In the rows, zero is written as 128.
Known rows, with every step that occurs
korilam > dekedor > zonif: [159  93 129 154 164 104 130 134  82 108 139 136 191  93 135 112 100 183
 105 103 123 154 117  91]
zonif > vifaz > piputi > kofo > korilam > dekedor: [180  87 149 139 156 124 121  99 110  79 130 145 181 128 212 114 148 204
  99  98 131 138 110  99]
kofo > korilam > dekedor: [156  98 148 154 158 121 127 125  56 117 144 137 185 128 161 119 130 168
 120 125 119 144 120 104]
kofo > deso: [142 120 135 149 173 140 128 133  53 156 118 131 198 138 123 130 133 167
 116 137 133 130  97 103]
zonif > vifaz > piputi > kofo: [181  93 139 138 165 117 129 112 138 111 109 138 183 118 181 120 131 205
  94 103 145 138  94  97]
zonif > vifaz > piputi: [177  84 142 154 166 107 135 123 107 115 110 133 182 111 151 124 137 199
  99  91 141 149  99  91]
vugum > dekedor > piputi > kofo: [168  91 139 135 149 123 125 136 112 113 121 124 205 115  97 131  93 199
 111 176 103 149 103  97]
deso > lanili: [157  94 141 160 168  97 136 146 110 162 126 121 191 127 140 124 117 177
 103 173 140 156  79 101]
vifaz > piputi > kofo > korilam: [165 113 138 131 170 136 117 104 112 129 118 146 183 152 156 113 144 183
 110 129 137 119 106 118]
korilam > dekedor > piputi: [163  71 141 145 144 118 136 140  97 123 134 127 200 116 115 112  52 197
 106 113  97 157 115  89]
deso > kofo > piputi: [159 113 136 154 185 136 144 125 129 140 112 125 184 164  82 131  47 181
 107 160 112 127 106 110]
zonif > vifaz > piputi > dekedor > korilam: [171  90 126 151 156  99 126 106 133 109 120 139 199  87 170 121 140 198
  90  76 152 153  92 103]
vugum > dekedor > zonif > vifaz: [171  93 138 164 165  91 125 139  82  74 127 126 193  74 113 140 164 188
 107 133 135 166 106  86]
korilam > dekedor > zonif > vifaz: [170  83 136 157 160  96 129 132  95  80 137 135 191  83 163 117 115 194
  97  84 135 163 112  83]
vifaz > piputi > kofo: [169 106 131 135 172 130 130 112 125 144 110 141 183 132 143 112 114 196
 103 128 133 125 100 108]
vugum > dekedor: [163  97 141 165 164 103 137 140  59 126 127 120 186  95 103 140 142 181
 120 170 114 154 107  94]
korilam > dekedor > piputi > kofo > deso > lanili: [156  86 139 131 143 134 122 129 108 124 139 131 211 146 164 109  68 208
  96 159 101 144  93  97]
korilam > dekedor > zonif > vifaz > piputi: [176  78 134 155 160  97 128 121  95  75 132 140 185  92 158 111 125 205
  94  68 126 158 117  85]
zonif > vifaz: [169  89 145 156 165 104 137 138 110 120 114 126 189 104 154 132 131 183
 103 111 149 155  92  89]
dekedor > piputi > kofo > korilam: [158 103 144 118 153 140 112 129 142 124 119 137 210 152 124 117  86 179
 110 140 129 132 102 114]
piputi > dekedor: [148 104 129 150 166 125 129 127 113 147 125 135 191 107 147 123 124 173
 108 133 146 131  85 108]
deso > kofo > korilam > dekedor > zonif > vifaz: [162 102 153 156 162 101 131 117 130  76 145 136 191 127 155 121 100 184
 106 106 124 146 124 105]

Rows
[161 105 118 149 182 145 112 121 121  81 117 140 191 121 128 128 121 183
  91 114 154 134  86 101] -> kofo > piputi > dekedor > zonif > vifaz
[165  98 134 151 171  98 124 141 119  96 117 134 196  90 133 126 133 180
  98  91 159 156  98  91] -> dekedor > zonif > vifaz
[156 101 126 149 167 113 117 127 139  94 126 141 198  88 161 123 141 181
  93  94 168 144  84 100] -> piputi > dekedor > zonif > vifaz
[168 103 143 133 160 125 110 112 118  69 140 147 193 116 205 115 140 184
 101 108 146 139 109 103] -> piputi > kofo > korilam > dekedor > zonif > vifaz
[151 114 112 148 185 151 113 123 108 110 117 141 191 132 103 124 110 173
  99 132 145 125  90 109] -> kofo > piputi > dekedor > zonif
[173 107 136 134 170 118 106 109 133  73 119 149 193 123 165 116 164 189
  96  86 161 136 105 106] -> dekedor > zonif > vifaz > piputi > kofo > korilam
[164 113 127 133 172 130 110 109 116  86 112 146 198 122 158 118 150 198
  92  86 156 130  97 100] -> dekedor > zonif > vifaz > piputi > kofo > deso
[156  94 156 145 148 117 134 123 130 113 142 131 199 153 116 117  51 186
 114 131  94 141 126 110] -> deso > kofo > korilam > dekedor > piputi
[147 129 131 129 173 150 122 119  90 148 116 137 200 142 160 124 121 177
 109 152 141 116  89 109] -> piputi > kofo > deso
[148 109 116 148 159 103 127 118 123 153 129 135 210  86 147 123 112 170
 102 116 152 148  91 115] -> piputi > dekedor > korilam
[154 111 109 148 175 137 121 116 111 133 120 135 203 121 116 127  94 174
  99 134 140 139  91 114] -> kofo > piputi > dekedor > korilam
[173  94 132 151 172  99 121 127 120  93 112 139 190 100 128 119 144 194
  94  76 153 153 104  92] -> dekedor > zonif > vifaz > piputi
[162  96 136 122 155 133 124 136 154 140 111 131 209 137 116 115  55 192
 103 136 126 137  94 103] -> dekedor > piputi > kofo
[160 107 145 134 161 134 119 112  98 114 139 142 188 132 194 114 122 177
 113 139 128 128 110 110] -> piputi > kofo > korilam > dekedor
[153 108 120 150 182 157 124 122 100 129 116 135 185 143 119 128 105 175
 103 151 135 122  87 108] -> kofo > piputi > dekedor
[177 100 148 135 165 126 118 105 125  96 117 143 184 133 190 120 160 194
 100 106 149 134  99 105] -> zonif > vifaz > piputi > kofo > korilam
[158 102 115 146 160 107 126 105 122 146 123 141 199  98 136 114 124 188
  99  97 139 142  99 115] -> vifaz > piputi > dekedor > korilam
[166  79 137 129 145 128 130 130 128 120 131 133 202 123 145 108  45 205
 102 127 101 145 108  94] -> korilam > dekedor > piputi > kofo
[152 114 129 152 182 147 138 115 146 134 119 131 186 158 104 129  57 183
 103 162 120 117  95 117] -> deso > kofo > piputi > dekedor
[180  95 133 147 166 104 117 116 109  66 122 136 188  86 135 130 164 208
  99 131 134 152 107  93] -> vugum > dekedor > zonif > vifaz > piputi > kofo
[155 107 119 144 171 121 119 113 120 123 119 148 188 109 123 111 141 188
  97  95 145 130  98 111] -> vifaz > piputi > dekedor > zonif
[155  93 136 126 146 148 123 125  97 120 131 136 208 139 149 110  63 202
 103 131 100 133 106  96] -> korilam > dekedor > piputi > kofo > deso
[147 121 135 135 170 137 121 125 106 154 124 132 202 150 180 122 124 183
 101 188 143 126  75 111] -> piputi > kofo > deso > lanili
